Every row comes from one small tree of marks. The marks that hang from a mark follow it in brackets, in the order of their numbers. Every link used is in the known rows. Which tree was each row made from?
Known rows
q_824[q_76[q_492] q_148 q_713]: [ 23.2  46.6 -10.9 -13.3  38.5  -6.5 -11.9  -6.8  19.1  42.0  19.0  35.4
 -25.1  -8.3   8.2   8.6  14.6 -21.0  10.0 -19.1   7.0  25.7]
q_235[q_713[q_492[q_76[q_295]]]]: [-38.1   2.6   6.3  10.3   0.5  20.6   0.8   8.0 -14.7  -0.1  22.6 -34.6
   9.2  -5.3  31.3 -26.9  20.8 -20.8  -3.0 -22.2  11.6  26.1]
q_235[q_713[q_129 q_492[q_76]]]: [-23.7  28.0  24.3  18.2  -7.7  29.9 -23.3 -16.5   5.7  -0.9  22.6 -40.9
  28.5 -36.0  33.6 -15.8  19.0  11.7   2.4 -14.4 -18.7  14.8]
q_76[q_129 q_492]: [ 16.2  20.4  -9.2  -4.0  32.8   7.9   2.4 -30.2  25.9  31.2   8.5   0.8
   0.5  -8.2  -0.7 -13.5  22.2 -32.9 -10.6 -27.8 -24.9   2.4]
q_148[q_295 q_824[q_76 q_713]]: [ 23.7  25.5 -35.7   8.5  10.1  35.4  -9.7   3.1  -1.0  16.0  13.8   9.3
 -47.1  -1.1  15.1   0.1  11.6   4.4  26.4  -1.8  18.2  43.7]
q_713[q_295 q_492[q_76 q_148]]: [  4.1   1.0   1.1  -0.2 -22.9   8.0 -24.6 -18.7 -11.3  -1.9  50.6 -25.4
  18.6   4.0  29.6  13.2  10.1 -55.7  -3.4 -30.6  45.7  26.0]
q_129[q_148[q_295 q_824[q_713[q_492]]]]: [ 36.1   6.0 -19.6  29.2  -4.3  18.0 -23.7   0.9 -27.5  -1.4  28.8  19.9
 -34.1   9.2  14.1  -0.8  13.2   0.1 -24.6 -25.0  36.8  35.9]
q_713[q_295]: [ -6.5 -19.1   2.1   2.6 -13.4 -19.4 -10.0   6.4   2.3 -13.0  16.6 -11.2
  13.6   7.8   4.8  17.8   8.8 -17.2   8.0  11.8  26.8  -2.0]
q_235[q_713[q_295]]: [-31.5 -17.8  22.6  -8.4 -15.1 -25.1  -9.3   1.9   8.8 -15.3  22.0 -15.6
  22.7  -3.5  10.6   1.1  17.1  -5.5  14.0  15.9   6.2  11.7]
q_76[q_129 q_295 q_492]: [ -2.9   7.1 -25.6  -0.4  47.6  13.3  17.0 -11.4  19.1  16.4  12.8 -13.6
 -15.7  20.3  11.8 -23.6  21.2 -40.2  -3.6 -32.7 -12.6  -2.7]
q_824[q_76[q_295] q_713]: [ -5.6   4.2  -4.8   7.7  17.4  25.8  18.8  24.4  -3.6  22.7  20.6  -0.9
 -48.9  12.5  22.6  -7.4  11.6   5.3  30.5   8.1  19.2  24.5]
q_76[q_129[q_148[q_824]] q_295 q_492]: [  0.1   1.5 -41.7   4.1  49.4  15.7   0.0  -1.3  10.2  -1.5  17.7 -25.5
 -34.9   9.3  26.2 -16.0  28.6 -52.3  -9.4 -39.1  -3.0   8.6]
q_129[q_148]: [ -0.6  -8.0  14.8  -0.6   0.9   3.6  -7.8   3.0  -1.6  -4.1   0.9  -6.2
  -9.1  -7.8  15.8  11.7  11.9 -10.8   1.1 -13.0   7.5  -0.7]
q_148[q_295 q_824]: [  7.7  11.4 -45.6   4.1   8.9  17.3 -13.1  -4.8  -3.4 -20.6  -2.7  -7.5
 -12.8  11.6   6.0  -3.8   3.8  -7.1   6.7 -12.1  14.9  20.2]
q_235[q_713]: [-23.1   1.4  21.1 -10.6  -3.1  -4.4   2.3  -3.7   9.0  -0.9   7.9  -5.4
  10.8  -9.4   4.7 -14.1   9.3  10.1   7.0   4.6 -21.2  14.9]
q_129[q_148[q_295 q_824[q_713]]]: [ 17.6   6.9 -14.4   1.7   1.9  14.0 -10.1   5.5  -9.3   1.3  15.2  12.6
 -43.9  12.4  23.3   3.4  11.1   0.5   0.0  -2.4  22.7  37.2]
q_824[q_76]: [  3.1   9.9  -4.6   6.2  11.2  20.2  -8.5   1.9   6.0   8.9   3.8  -7.6
  -8.5 -19.6   7.6   8.8  10.5  -8.6  28.6 -14.3   7.7   5.5]
q_76[q_129 q_295]: [-20.8 -12.1  -4.1   3.3  25.1  14.7  25.6  -9.3   4.9  13.1  19.6 -17.9
 -23.1  24.4  28.0 -17.2   9.1 -18.2   7.4 -23.1  -4.3   4.2]
q_492[q_76[q_129] q_148[q_824]]: [  0.0  22.9 -16.5 -21.8   1.1  37.5   1.4 -39.3   9.0  29.4  42.1 -29.0
 -23.4   1.9  47.8 -13.0   0.8 -54.4   6.6 -29.8 -13.7  47.9]
q_76[q_129 q_295 q_492[q_148[q_824]]]: [  6.5  17.3 -55.0 -18.9  47.1  23.6   8.5 -26.1  13.2   5.9  42.1 -17.1
 -37.6  38.4  19.7 -33.5  13.3 -55.2  -6.0 -45.6  -7.1  27.3]
q_148[q_824[q_713[q_492]]]: [ 36.1   7.6 -22.1  30.9 -17.5  -3.4 -11.3   9.3 -26.7  10.5  27.4  23.4
 -25.9   8.1  -5.3 -11.9  -9.3  19.4 -37.8   4.9  13.8  30.5]
q_148[q_295]: [  1.3   9.8 -13.8   0.1  11.3  16.4  -5.8 -12.6   1.0  -7.8  -5.1  -0.1
  -3.1  10.1   5.0  -3.3  10.0  -7.8  14.4 -18.1  15.0   8.2]
q_824[q_76 q_148]: [ -6.9  21.5  -4.9  -8.9  25.3  -1.0 -17.5 -12.4   6.3  13.2  10.7   9.8
  -9.7 -11.4  21.1  20.7   4.3 -20.1  28.2 -32.8  18.8  12.2]
q_713[q_492]: [ 20.0  -1.6  -4.5  28.0  -3.7  -0.2 -14.7  -5.3 -16.6  -4.6  12.6   9.5
   9.7  -0.1  -7.7  -2.3   0.2   2.1 -26.6 -27.0  14.8  -0.5]
q_129[q_148[q_824[q_76 q_713]]]: [ 21.3   8.8  -8.6   8.6   1.2  20.9 -11.4  19.5  -7.1  21.2  21.6   3.7
 -53.0 -15.8  25.0  12.6  13.5  -0.8  15.3   4.6  10.9  33.6]

Which tree is each row?
[-25.0  11.1   3.9  34.0  14.9  47.5 -19.1   7.3 -12.0 -15.2  23.5 -53.1
  -3.3 -14.7  54.6  -0.1  24.5 -19.5   2.7 -35.7  20.4   0.1]  q_713[q_129[q_148] q_492[q_76[q_295]]]
[-10.0   1.0  19.6  34.3 -13.3  18.2 -43.8  -2.0  -4.7 -16.0  35.5 -49.6
  24.5 -29.2  49.5  29.2  29.0 -31.1   3.7 -20.5  34.2  -0.2]  q_713[q_129[q_148] q_295 q_492[q_76]]
[-28.5   8.5   0.7 -28.2  18.8  45.5  23.0 -28.3   7.2  31.7  44.6 -36.7
 -28.2  26.7  57.5 -22.3  11.5 -59.4  21.8 -37.7  -1.4  34.4]  q_492[q_76[q_129 q_295] q_148]
[-11.6   1.9 -42.2  11.9  34.7  36.4  11.5   0.5   1.2  11.5  24.5 -33.1
 -42.8   4.7  33.5 -12.0  16.3 -27.7  28.1 -29.1   1.7  22.8]  q_148[q_824[q_76[q_129 q_295]]]
[  8.0   4.7 -32.2  24.5 -13.0   6.8 -42.7 -21.4  -8.8 -38.6  64.4 -27.7
   9.1  16.5  18.5   7.5   2.3  -8.6  -8.6 -24.1  26.4  12.8]  q_713[q_129 q_295 q_492[q_148[q_824]]]
[-16.8  13.8  19.4  26.3  -2.5  13.2 -23.5 -16.4   1.6 -11.9  26.5 -16.5
  27.5 -15.9   8.4 -18.1  11.2  36.7  -9.6 -19.4 -20.0   2.0]  q_235[q_713[q_129 q_492]]
[-21.1  -9.5   4.2   9.5  39.2  40.5   8.6  -5.2   6.1  17.9  24.2 -29.4
 -39.5  -4.8  50.5   1.9  34.2 -38.1  37.5 -49.8  10.2   9.3]  q_824[q_76[q_129[q_148] q_295]]
[ -8.7   6.6 -43.3  -8.8  33.6  47.0   8.4 -23.3   5.7  13.8  51.8 -29.6
 -48.8  23.3  45.6 -17.4  11.2 -39.6  32.3 -49.6   6.8  37.6]  q_492[q_148[q_824[q_76[q_129 q_295]]]]
[  5.1  -2.6   9.6   1.8 -16.8  19.3 -15.6 -42.1   0.0  23.8  69.1 -26.4
  10.4   4.5  42.0   1.4  16.5 -68.9  -3.3 -47.6  28.7  32.0]  q_713[q_295 q_492[q_76[q_129] q_148]]
[ -3.3   8.1  10.8  -6.8   2.8 -23.3 -14.3   4.1   5.8  25.5  41.7  21.2
 -22.8   2.9  28.8  34.9   9.8 -19.7  29.1   3.9  40.6  29.2]  q_824[q_76 q_148 q_713[q_295]]
[  7.7 -14.0  32.5   6.5   0.3  10.5  -2.7  -4.4  13.5  43.8  50.4  -4.9
 -32.0 -13.2  47.0  26.1  34.8 -29.4  27.7  -7.8  19.8  27.1]  q_824[q_76[q_129[q_148]] q_713[q_295]]
[ 24.9  20.5  25.1  -2.5 -12.1  36.7   9.0 -41.1  -4.5  63.5  66.2   7.7
 -26.0   9.1  41.9 -20.0   3.8 -32.7 -21.2 -33.8   1.7  50.8]  q_824[q_713[q_492[q_76[q_129] q_148]]]
[-32.0   5.4   2.3  -4.0  20.4  32.0  24.9  -5.8   4.6  28.5  16.8 -41.2
 -21.2   6.1  51.0 -18.0  14.5 -45.3  16.5 -18.9  -1.0  18.9]  q_492[q_76[q_129 q_295]]
[ 27.3 -21.4  -7.5  32.2 -27.6 -19.6 -27.3  20.6 -25.9 -10.4  48.5   4.6
 -17.4   3.7  14.7  17.7  11.1 -10.8 -30.3   2.8  46.9  27.5]  q_129[q_148[q_824[q_713[q_295 q_492]]]]
[ -3.8  16.6 -14.5  -3.2  13.8  47.2 -10.5 -24.9   3.6  16.2  14.6 -36.0
 -26.3 -13.4  58.8   1.1  26.9 -59.6  17.2 -38.6   7.9  38.2]  q_492[q_76[q_129[q_148[q_295 q_824]]]]
[ -2.1  -1.8 -23.7  11.7  18.5  28.1   1.8  35.6 -12.1   8.2  25.9  -8.9
 -65.6   3.9  37.7   3.1  19.4  -7.8  22.2   0.2  27.1  32.6]  q_129[q_148[q_824[q_76[q_295] q_713]]]
[ 23.2  16.8 -20.7   8.3  14.1  37.6 -16.2   4.5  -6.2  10.8  16.9   3.1
 -55.3  -6.7  29.5  12.2  24.7  -7.2  28.4 -13.2  26.1  43.5]  q_129[q_148[q_295 q_824[q_76 q_713]]]
[-23.8 -20.4  11.2   4.2  28.5  20.0  16.1  -3.9   2.6   9.8  22.1 -22.7
 -32.5  15.4  42.3  -7.0  21.3 -31.6   8.7 -33.0   2.6   2.3]  q_76[q_129[q_148] q_295]
[-15.7  15.1  19.0   0.6  -2.0 -27.7 -17.2  -8.3  16.0   5.6  41.6  10.7
  -8.4  15.6  37.1  24.9  -2.1  13.0  10.8  18.9  18.8  11.4]  q_824[q_148 q_713[q_129 q_295]]
[-23.6  -3.6  20.1  29.9 -15.7  -6.0 -34.1 -10.9   5.0 -27.3  40.5 -29.4
  38.4 -12.5  14.0   1.1  22.9  19.2  -0.8  -6.1   4.8   1.2]  q_235[q_713[q_129 q_295 q_492]]
[-22.9  -4.5  32.8  10.7 -17.7   2.4 -12.3 -22.8   6.7  24.0  48.1 -35.6
  27.9 -20.7  40.7  -5.9  31.3 -44.2  -1.1 -26.0   5.7  31.3]  q_235[q_713[q_295 q_492[q_76[q_129]]]]
[ 26.8  30.3 -59.4   5.9  44.0  36.9 -38.4  -6.1  12.6 -11.3  -4.4 -14.1
 -22.1 -24.1  13.4  12.2  43.6 -46.1  26.2 -49.1  21.8  19.0]  q_129[q_148[q_295 q_824[q_76[q_492]]]]
[ 15.1 -14.4  -4.2   9.1 -18.7  -7.7 -27.2 -20.5 -13.2 -18.1  55.3  -1.2
  15.1  22.2   4.5  10.0   6.3 -30.6 -13.2 -33.5  43.3  12.4]  q_713[q_295 q_492[q_148]]
[  9.7  -7.6  30.0  41.1 -16.6  -4.7 -32.1   3.3  -7.0  -6.4  47.5  -6.6
  -2.7  -2.2  28.0  23.4  20.3  16.6 -13.9  -0.2  29.0   0.5]  q_824[q_713[q_129[q_148] q_295 q_492]]
[ -6.6  32.5 -17.6  -9.3  35.9  18.3 -22.2 -23.0   7.0   6.1   2.7  11.4
 -12.5  -2.0  26.0  20.1  15.0 -27.9  44.2 -52.6  33.4  19.1]  q_824[q_76 q_148[q_295]]
[ -6.3  -1.0  -9.7  -2.0  53.3  14.9   9.2  -9.6  14.6  13.6  14.8 -17.8
 -23.7  10.0  27.4 -12.7  35.7 -50.2  -3.3 -46.0  -4.2  -4.1]  q_76[q_129[q_148] q_295 q_492]
[  4.8   2.9 -31.9   4.8  10.2  20.7 -20.6  -5.3  -7.2 -23.1  -1.3 -10.8
 -21.8   3.0  20.4   6.3  16.4 -20.0  10.3 -23.5  23.6  18.2]  q_129[q_148[q_295 q_824]]
[-14.8  -7.2 -12.7  19.6  -6.8   0.6 -37.5   6.6   5.4 -37.8  27.4 -39.5
  -2.0 -10.5  33.2  27.6  19.2  -5.0  14.2  10.0  15.1  -3.7]  q_713[q_129[q_148[q_824]] q_295]
[ -5.1  20.3  18.2 -27.3   4.8  37.6  11.5 -45.0  17.1  42.4  38.9 -24.4
 -13.1   1.6  48.9 -12.3   4.6 -52.2  13.8 -34.9 -14.1  34.7]  q_492[q_76[q_129] q_148]
[ 29.9  -3.1   4.9  13.5 -16.6   7.8 -22.2 -11.6 -10.0  18.2  69.5  11.8
 -18.2  11.5  16.3  13.2  14.2 -17.8   6.3 -22.3  48.1  35.5]  q_824[q_76 q_713[q_295 q_492[q_148]]]
[-11.6   1.9 -52.1  11.5  25.4  28.1  -0.3  21.6  -9.2 -14.9   8.6 -27.9
 -34.6   3.8  17.2  -4.6   7.2 -14.4  30.5 -11.8  21.4  17.6]  q_148[q_824[q_76[q_295]]]
[-14.8  13.2  20.1   7.8 -14.4  14.5 -13.5  -7.0  -6.5  10.0  19.1 -20.7
  23.1 -27.4  17.7 -16.8  17.8 -14.6  -8.7 -16.7  -2.7  27.8]  q_235[q_713[q_492[q_76]]]
[-13.2 -19.2  14.1  16.9 -21.6 -24.7 -23.6  -2.3  -8.7 -18.6  35.6 -11.4
  34.7  -6.1   2.4  -0.5  20.9  -5.2 -12.4  -8.9  21.9  11.4]  q_235[q_713[q_295 q_492]]
[ 29.3  30.7 -46.8   3.7  41.5  24.9 -11.9 -20.3  21.8  26.4  16.6 -15.9
 -19.4 -24.7   9.7  -4.7  26.2 -40.0  10.8 -35.7 -19.2  20.9]  q_148[q_824[q_76[q_129 q_492]]]
